What can hang from each mark
A: R
Q: H R Y
U: M
Z: V
B: K L P W
Y: Q
W: K P
X: Z
P: B H Y
L: B K M U
H: F Y
S: F H
F: H
R: A Q V Z
T: X Z

Each row was made from one small tree. The marks that hang from a mark follow it in brackets, in alphabetical order. Every link used is in the known rows. Write each row's tree.
(in the rows, 128 means zero)
Known rows
W[P[B[K L[U]] H Y[Q]]]: [109 152 102 156  59 132 153 119 123 124 169 108  33 131 133 117  94 102
 132 114 170 132  88 147 163 113 134  71 185 116 120 134  94 135 117 136
  93 147 134 122 105 127 136]
Q[H[F] R Y]: [178 183 109 151 161  93 123 107 142 122  96 119 174  24 108 128 120 127
 102 152 190 178  87 186 106  99 154 109 169 112 160 146 157  96 136 160
 118  85  49 119 101  84 113]
A[R]: [107 166 105 142 134 120 137 131 110 135 131 115 127 103 117 119  96 125
 113 121 136 140 133 119 100 129 121 144 174 135 143 137 128 129 128 143
 143 154 133 118 152 129 107]
P[H[Y]]: [132 168 107 156 117 100 139 127 114 152 150 115 118 109 121 119 108 105
 124 121 144 137 161 151 106 112 131  75 183 118 124 136 115 126 133 136
 136 134 133  96 134 127 136]
S[F[H]]: [ 97 149 118 156 100 139 149 116 129 111 136 122  99  94 128 125 125 124
 113 123 166 134  92  91  81 108 145  91 176 127 121 135 120 147 128 156
 118 154 135  62 158 151 120]
F[H]: [118 149 121 144 119 126 139 122 136 117 137 117 109 101 121 129 118 111
 130 126 150 123 124 115  94 116 132  99 172 120 146 125 129 137 123 142
 127 163 121  93 170 140 120]
T[Z]: [110 159 109 142 121 111 138 126 120 149 130 107 133 126 128 159  90 119
 109 137 151 119  99 141  94 109  84 120 172 131 129 119 138 127 149 150
 136 144 124 105 132 120 112]
Q[H[F] Y]: [175 170 105 152 159  92 131 120 140 132 121 123 161  49 106 138 111 123
 117 149 165 162  84 191 100 110 145 105 172 117 127 138 147 105 134 149
 125  93  65 102 104 107 119]
Q[H]: [137 167 106 148 140 104 139 128 129 117 138 137 131  67 111 129 116 123
 124 129 161 147 107 176  94 124 130 102 174 127 150 129 139 121 133 152
 127 118  95  96 131 120 128]
L[B K M U]: [ 74 148 122 125  76  79 147 133 116  73  51 177  30  91 157 147 118 129
 168  75 201 100  49 161 162  84 202 173 130 125  70 161 158 145  82 130
 157 136 100 104  42 152 108]
L[U[M]]: [139 164 120 140  92  95 140 117 119 124 127 135  96 117 110 116 145 126
 120 106 162 113  85 176 134 105 144 118 168 137 148 123 157 125 127 135
 138 122 117 104  93 138 105]
L[K M]: [ 82 151 114 138 109  96 144 135 125 115  83 152  70  91 143 141 125 120
 154 104 180  99 106 143 127 104 170 149 149 133 105 145 148 136 108 152
 149 141  94  91  93 143 136]
P[B[K] H[F]]: [ 92 169  99 156 123 121 144 101 115 162 170 115  80 125 135 128  66 120
 142 115 166 121 127 172 138 108 150  57 180 105 122 145 111 125 126 144
 120 136 123 147 139 147 141]
W[K P[B H Y]]: [117 173 121 166  75 127 167 140 120 137 178 126  39 110 149 136  84  80
 146 109 157 126  99 107 123 110 109  76 195 109 115 127  75 134 119 150
  88 167 129  87 117 110 166]
S[F H[Y]]: [103 157 119 161  98 121 150 121 111 105 120 131 105  90 123  97 142 120
 105 130 147 156 109  98  64 101 133  74 184 124  78 153 118 146 131 161
 122 131 139  17 128 137 130]
H[F Y[Q[R[A]]]]: [175 157 119 143 171  73 132 102 105 140 110  85 187  94  96 120 160 115
 123 137 139 178 135 132 120  88 166 139 161  97 138 144 116 107 157 133
 144 109 106 102 129  89 106]
P[B[K] Y]: [ 99 168  99 154  84 140 147 106 117 149 163 133  58 113 120 113  87 113
 134  98 151 109 127 163 147 121 130  57 185 120 143 139 135 130 123 154
 104 137 131 149 150 154 141]
Y[Q[R]]: [125 156 102 143 121 105 140 127 120  98 138 112 157  49 101 126 146 121
 104 121 166 144 119 132 111 107 125 125 166 140 183 138 135 112 147 151
 132 127 115  94 144  99 101]
H[F]: [131 163 110 149 151  97 144 106 112 155 125 101 133 113 118 139 125 131
 133 133 146 140 112 142 101 110 152 138 166 110 144 134 112 116 146 142
 134 131 117  98 135 128 133]
F[H[Y[Q[R[A V Z]]]]]: [138 136 137 141 150 110 133 124 128  98 119 104 161  90 108 116 140  86
 122 126 131 141 137 112 115 100 126  95 167 111 126 134 138 131 127 134
 131 153  96 114 167 115  96]
Q[R Y]: [150 176 106 151 126 111 128 118 135 119  87 120 143  46 116 127 142 122
  88 137 176 134 119 143  99 103 129 110 169 127 165 142 159 101 134 160
 115 116  75 106 116 109 110]
A[R[Q[H Y] V Z]]: [ 89 140 128 148 188 128 138 149 111  93 115 109 195  75 101 101  92  98
 105 124 105 131  96 161 123 126  78 120 173 136  91 144 161 122 137 142
 136 141  63 171 122 129  84]
P[H[F] Y[Q[R]]]: [118 174 103 163  85 108 148 118 115 157 194 109 132  79 114 114  74 104
 130 110 165 160 127 169 148 106 138  71 188 130 158 144 100 127 134 144
 126 123 145 125 149  99 140]
P[B[L] H Y[Q]]: [ 70 163  89 159  38 134 149 123 124 154 208 127  80 100 123 110  48  99
 128  97 166 128 117 195 157 118 120  18 194 128 134 141 103 144 122 144
 109 136 151 140 159 139 141]
P[B H[F Y]]: [119 176 103 155 123  93 141 109 108 180 163 111 109 117 133 124  78 110
 137 111 152 146 146 187 121 103 145  57 182 102 103 146  99 125 135 134
 134 132 134 129 142 131 142]
B[K P[H[F]]]: [113 146 102 158 147 147 135  90 116 136 125  89  62 156 110 131 117 122
 140 135 150 115 136 117 143 109 183  88 166  88 145 138 134 123 132 140
 107 136 125 117 102 149 128]
L[B K M]: [ 61 143 115 134 115  96 149 128 118  93  67 171  56  82 152 160 111 127
 163  90 195 101  80 156 133  95 193 168 137 128  82 158 149 147 103 147
 154 144 107  94  70 152 126]
L[B[W[P]] K M U]: [ 90 137 127 129  90  90 143 125 122  79  48 157   7 119 163 151 122 137
 164  84 205 100  52 135 171  88 215 173 131 115  48 159 153 141  82 134
 138 143 109 109  25 149 104]
Q[H R[Z] Y]: [163 171 116 150 167 106 129 130 144 106  92 132 178  35 107 133 120 110
  92 148 173 156  81 189 104 107 119  94 167 129 152 146 180 101 123 164
 108 104  42 126 118  88 108]
X[Z[V]]: [109 156 114 142  98 103 149 128  96 127 132 117 128 108 104 166  91 107
 126 102 127 103 144 106  89 120  89 122 171 130  93 132 147 125 139 155
 129 149 143  92 149 137 131]
F[H[Y]]: [146 151 123 142 130 112 132 117 130 124 126 107 121 105 112 118 133 104
 129 129 137 139 142 111  97 109 142  97 172 107 131 128 130 133 129 134
 134 154 123  90 162 132 116]
P[Y]: [119 168 105 156  86 122 149 124 117 149 154 129  97 101 115 118 110 111
 126 109 141 124 131 150 120 125 121  92 183 134 153 130 125 130 131 150
 117 137 138 106 150 136 145]
Z[V]: [121 171 101 145 114 109 139 132 106 125 114 122 116 100 108 152 106 102
 135 109 128 108 127  55 109 119 130 132 177 121 106 130 136 124 142 151
 125 138 120  89 126 134 132]
T[X[Z[V]]]: [104 161 115 140  73  98 137 134 110 137 124  87 135 117 113 166  83 116
 115 114 143 123 118  98 110 111  81  94 181 141 121 122 138 124 149 165
 134 141 133 101 140 130 135]
L[B[P[H Y] W[K]] M U]: [ 89 147 116 142  68 123 143 117 120 104  89 143   5 125 144 150  84 122
 162  83 184 105  78 137 184  93 213 101 149  97  66 157 141 145  93 134
 114 143 140 114  50 152 118]
R[A Q[Y] V Z]: [ 76 109 159 157 206 134 153 158 111  74  76 121 212 107 112 116 152  72
 108 125  87  76 101 169 131 105  56  86 161 131  56 138 166 124 140 140
 108 143   4 170 116 148  94]
R[A Z]: [106 134 141 147 176 122 156 147 115 123 100 138 151 155 128 152 139  93
 123 130 115 100 114 148 104 111  97 108 157 134 111 134 141 133 114 143
 110 162  73 119 170 132 125]

Write each row's tree
[112 129 146 152 202 130 148 165 117  83  85 141 211 109  96 139 126  73
 125 135  99 103  71 141 130 104  84  93 164 133  45 139 170 128 136 147
 104 127  14 140 118 122 108]
R[A Q[H Y] Z[V]]
[110 152 101 160  86 130 153 108 121 143 174  95  52 136 130 125  87 105
 138 124 167 143  90 147 158 112 145  80 185 108 120 136  82 133 129 139
  95 144 135 123 112 122 144]
W[P[B[K L] H[F] Y[Q]]]
[124 140 103 167 138 171 128  76 124 163 143  74  42 185 105 121  94 129
 138 133 147 109 158 104 173 117 199  56 175  81 131 140 144 122 128 150
  87 133 149 147 104 155 129]
B[K P[H[F] Y] W]
[107 154 117 158  97 117 148 121 112  89 125 126 126  65 114  93 148 119
  98 129 157 168 105  95  74  95 134  78 182 129  93 158 121 141 136 163
 125 124 137  20 130 118 116]
S[F H[Y[Q[R]]]]
[175 169 112 147 170  80 132 109 119 141 126 112 158  82 102 123 126 121
 133 139 147 178 114 176 103 110 159 115 171 101 132 135 128 113 146 141
 139 101  95  99 118 105 126]
Q[H[F Y]]
[155 158 148 148 216  84 130 109 115 109  74 111 208  77 112 117 137  92
 119 137 140 172 116 176 126  93 136 108 161  93 121 145 150 109 134 148
 121 106  28 161 123  86 109]
Q[H[F Y] R[A V Z]]
[ 93 140 133 146 203 118 138 137  99 106 117  96 201  96  98  95  97 100
 118 124  96 146 104 156 128 122  95 132 171 121  90 144 145 124 146 136
 145 141  78 173 128 125  89]
A[R[Q[H[F Y]] V Z]]
[112 158 105 157 111 126 153 121 120 132 152 113  44 132 145 137 106 110
 130 121 167 124 114 139 122 117 128  87 181 118 115 132  96 128 125 143
 102 158 124 108 112 131 143]
W[P[B[K] H]]
[138 148 121 143 171  96 142 129 123  97 131 119 197  60 100 135 134 109
 116 134 161 166  89 167 121  99 130 120 159 131 159 143 138 114 137 149
 126 116  74 118 148  79 100]
Y[Q[H[F] R[A Z]]]
[ 56 107 163 154 206 135 158 154 101  74  88 120 201 127 115 112 153  76
 120 116  84  77 109 160 131 109  59  94 160 129  69 134 152 131 144 139
 113 155  23 171 133 152 102]
R[A Q V Z]
[ 94 144 121 146 173 135 143 149 109 117 118 109 176 109 103 111 103 110
 105 131 108 126  96 144 113 124  90 132 168 142 106 144 152 126 137 141
 135 154  95 143 141 130  92]
A[R[Q[Y] Z]]
[ 81 141 115 143 129 115 147 118 112  94  78 147  59 110 135 153 132 125
 149  99 171 106  97 135 117  99 178 153 141 113 115 149 151 139 115 139
 137 148 124  88  79 152 113]
L[B[P] K]
[116 143 129 151 123 129 144 120 120  99 116 116 138  96 115 126 133 101
 112 123 150 146  96  62  98  94 146  96 172 119  97 142 130 145 130 153
 117 149 118  73 158 127 106]
S[F[H[Y[Q[R[A Z[V]]]]]]]
[118 129 153 149 223 114 149 147 100 101  88 122 218 139  93 131 134  75
 143 134  86 124  84 133 136  99 109 109 160 112  44 140 149 131 149 138
 116 128  36 143 126 116 115]
R[A Q[H[F Y]] Z[V]]
[ 85 138  96 162  88 180 133  84 128 132 125  90  27 176 102 109 101 114
 133 140 154 104 121 118 169 117 183  55 174  80 156 133 137 138 124 143
  83 134 130 127 100 168 134]
B[K L P[H Y]]
[134 152 109 142 150 101 140 135 127  89 141 121 182  41  95 129 131 113
 107 128 164 159  92 165 114 109 118 113 165 141 174 141 148 112 139 154
 127 119  91 109 146  85 100]
Y[Q[H R[Z]]]
[117 164 107 157 116 108 155 121 116 152 155 107  65 129 151 144 101 112
 134 121 166 142 107 155 113 113 131  99 179 116 108 133  78 127 132 138
 110 156 130 102 117 122 150]
W[P[B H[F]]]
[117 149 120 155 108 129 144 112 125 116 129 115 108  97 122 117 135 119
 112 125 157 145 105  89  83 103 151  90 177 117 111 137 121 145 133 151
 123 148 137  60 152 146 116]
S[F[H[Y]]]
[120 149 109 142 138 107 144 133 119  99 134 111 169  64 100 132 143 113
 104 123 154 139 107 138 114 107 114 124 162 142 174 141 142 112 142 151
 128 136 109 104 153  97  99]
Y[Q[R[Z]]]
[135 155 116 148 135  89 142 119 108 119 130 109 147  90 106 106 137 113
 127 137 131 166 125 131  91 100 135 104 175 113 103 150 114 126 140 142
 140 122 126  50 130 107 124]
S[H[F Y[Q]]]
[103 152 132 134  94  84 145 116 115  88  92 170  64 107 131 131 136 128
 147  82 190 101  48 180 149  85 181 160 145 133 113 142 175 141 102 130
 157 125 113 107  46 148  93]
L[B K U[M]]
[152 149 114 158 148 118 136 109 124 157 134  82  89 151 128 136 123 128
 122 139 150 136 143 109 116 118 156 105 176 104 106 131 110 116 139 146
 108 145 137 102 111 125 129]
B[W[P[H[F Y]]]]
[137 130 100 157 140 171 125  87 131 123 137  83  62 148  86 119 122 130
 126 132 146 114 143 102 169 121 187  71 170  94 148 137 166 118 133 156
  87 125 137 135 104 145 106]
B[K P[Y[Q[H]]] W]
[104 170 109 136  83 100 123 136 119 154 115  74 145 137 124 182  51 108
 111 133 149 127  77  66 126  98  69 104 185 136 109 111 138 129 162 165
 139 136 122 115 114 111 119]
T[X Z[V]]
[176 161 111 143 165  72 131  99 105 143 116  79 182  85  92 118 154 120
 122 136 141 181 132 134 118  91 167 141 163  98 147 144 117 104 162 133
 147 107 117  98 125  90 107]
H[F Y[Q[R]]]
[ 99 140 123 148 125 116 148 117 120 107  97 139  53 121 144 148 119 129
 146 103 177 109  96 119 127 106 173 152 153 118  96 147 142 136 111 147
 125 151 130 103  79 144 118]
L[B[W[P[Y]]] K]
[118 168  97 150  99 125 142 101 122 128 175 125 104  66 104 107  85 114
 130 104 172 148 105 182 164 110 144  63 181 120 163 147 137 121 131 156
 108 113 116 159 145 115 123]
P[B[K] Y[Q[H[F] R]]]
[156 155 111 143 141  86 130 119 109 110 115  97 168  64  94 108 161 106
 106 120 137 154 153 127 114 102 132 118 170 114 146 139 137 109 154 140
 142 117 110 101 124 104  98]
H[Y[Q[R[V]]]]
[ 97 136 116 143  86 130 132  98 129 110  76 114  44 167 109 115 153 125
 132 124 168  99  73 144 152  99 189 120 150  96 145 126 163 138 119 132
 115 130 110  96  59 160 104]
B[L[K U[M]] P]
[ 84 133  97 156 114 172 129  85 129 120 106  86  38 175 104 119 117 123
 129 149 157 100 120 108 151 114 186  72 166  76 154 132 141 132 128 142
  90 137 118 114  94 169 122]
B[K L P[H]]
[114 136 111 148 154 138 141  98 120 103 102 114  59 133 126 152 124 141
 130 125 166 111 106 104 127 113 176 135 159 105 113 142 140 125 129 149
 108 146 131 112  89 152 109]
L[B[K W[P]]]
[112 128 151 149 209 122 149 157 103  89  88 133 209 132  93 128 137  71
 137 129  86 114  92 131 132 104  95  98 163 122  48 137 157 133 144 141
 113 133  36 138 128 120 113]
R[A Q[H[Y]] Z[V]]
[ 93 141 130 148 197 123 138 143 109 102 115 102 202  80 101 102  89 101
 110 128 105 138  90 164 126 123  88 127 171 129  88 145 154 120 140 140
 138 137  63 174 120 126  85]
A[R[Q[H[F] Y] V Z]]
[108 141 137 145 170 120 152 151 107 119  92 137 153 154 120 165 120  78
 134 121 102  93 114  91 115 110 101 119 162 128  79 134 146 135 117 145
 108 160  74 118 159 130 128]
R[A Z[V]]
[156 160 125 159 110 112 163 138 123 111 160 111  90  85 120 138 125  88
 144 128 150 152  74  87 120 107 123 132 184 109 138 124  86 122 134 149
  98 146 113  65 104  83 145]
W[K P[Y[Q[H[F]]]]]
[161 170 131 153 180  93 123 112 137 100  74 124 194  23 118 123 126 105
 103 143 176 163 104 183 119  92 137  99 167 106 129 145 158 100 129 157
 113  87   7 149  95  92 103]
Q[H[F] R[A V] Y]
[ 98 128 151 150 215 124 154 151 104  96  95 129 209 136  99 139 123  80
 144 132  95 113  71 136 134 103 102 111 160 121  54 138 148 133 145 143
 111 134  34 145 131 121 118]
R[A Q[H[F]] Z[V]]
[ 76 142 103 136 129 121 144 108 118  97  81 147  57  95 132 159 107 134
 150 107 183 104  91 146 142 104 196 141 147 116  99 154 146 138 118 148
 134 137 114 109  82 159 122]
L[B[K] M]
[100 157 115 145 166 123 138 131 108 119 134 110 166  90 102 100  98 127
 120 129 131 155 103 152 113 124 121 138 172 130 125 140 129 127 148 141
 145 136 105 136 132 123 101]
A[R[Q[H[F]]]]
[ 75 137 101 158  66 147 139 113 128 125 131 108  55 142 112 114 104 104
 137 120 162 115 109 138 156 109 168  77 167 102 144 136 129 145 119 137
 107 138 136 101 101 146 129]
B[L[K] P[H Y[Q]]]
[ 89 112 165 154 225 120 150 152 105  70  87 123 222 107 104 102 151  70
 123 123  84 108 106 186 134 107  70  81 163 119  59 136 159 128 145 137
 117 133   8 173 119 135  98]
R[A Q[H[Y]] V Z]
[108 140 132 155 187 103 138 121 105  89 113  97 194  59  94  86 142 105
 127 121 115 137 113 177 128 110 110 100 174 104  96 134 139 114 173 139
 138 107  53 148  88 135 104]
R[Q[H[F Y]] V]
[101 143 129 136  98  98 143 109 113  86  79 160  42 127 126 136 144 127
 150  83 186 101  53 175 157  84 198 154 139 120 112 143 178 143 104 126
 148 129 122 103  31 152  90]
L[B[P] K U[M]]
[127 129 118 151 109 157 125  78 142 122 113  79  26 201 110 109 127 141
 120 152 176  97  85 103 179 111 195  91 171  86 127 124 151 124 120 145
  85 129 114 135  56 159 102]
B[K L[U[M]] W[P[H]]]
[ 91 150 121 143 177 131 141 150 102 107 124 115 178 107  96 116  82 102
 123 123 104 135  90 118 122 128  98 138 172 136  93 142 150 131 140 144
 136 150  97 146 139 122 100]
A[R[Q[H] Z[V]]]
[118 142 108 164 112 155 133 108 127 147 149  95  82 143 111 126 105 115
 119 118 153 123 165 125 153 115 163  48 175 110 134 140 135 129 129 150
  93 141 150 126 128 130 121]
B[P[H Y[Q[R[A]]]] W]
[ 98 150 142 149 169 117 143 126 114  99  77 122 164  95 129 127 144  94
 106 120 139 113 131 138 116 104 101 110 161 122 140 139 152 117 126 155
 110 146  53 151 145 119 111]
Q[R[A V Z]]
[161 169 138 149 191  81 125 100 117 109  79 112 191  56 113 107 141 104
 119 134 158 180 133 169 122  92 152 108 166  89 134 142 139 107 141 148
 127  95  38 147 110  89 111]
Q[H[F Y] R[A V]]
[120 134 131 155 205 120 148 143 123 108 113 114 205  92  93 123 129 105
 118 147 117 128  53 202 117 110  98 100 163 129  95 141 161 114 152 146
 118 119  46 135 115 121 109]
R[Q[H[F] Y] Z]
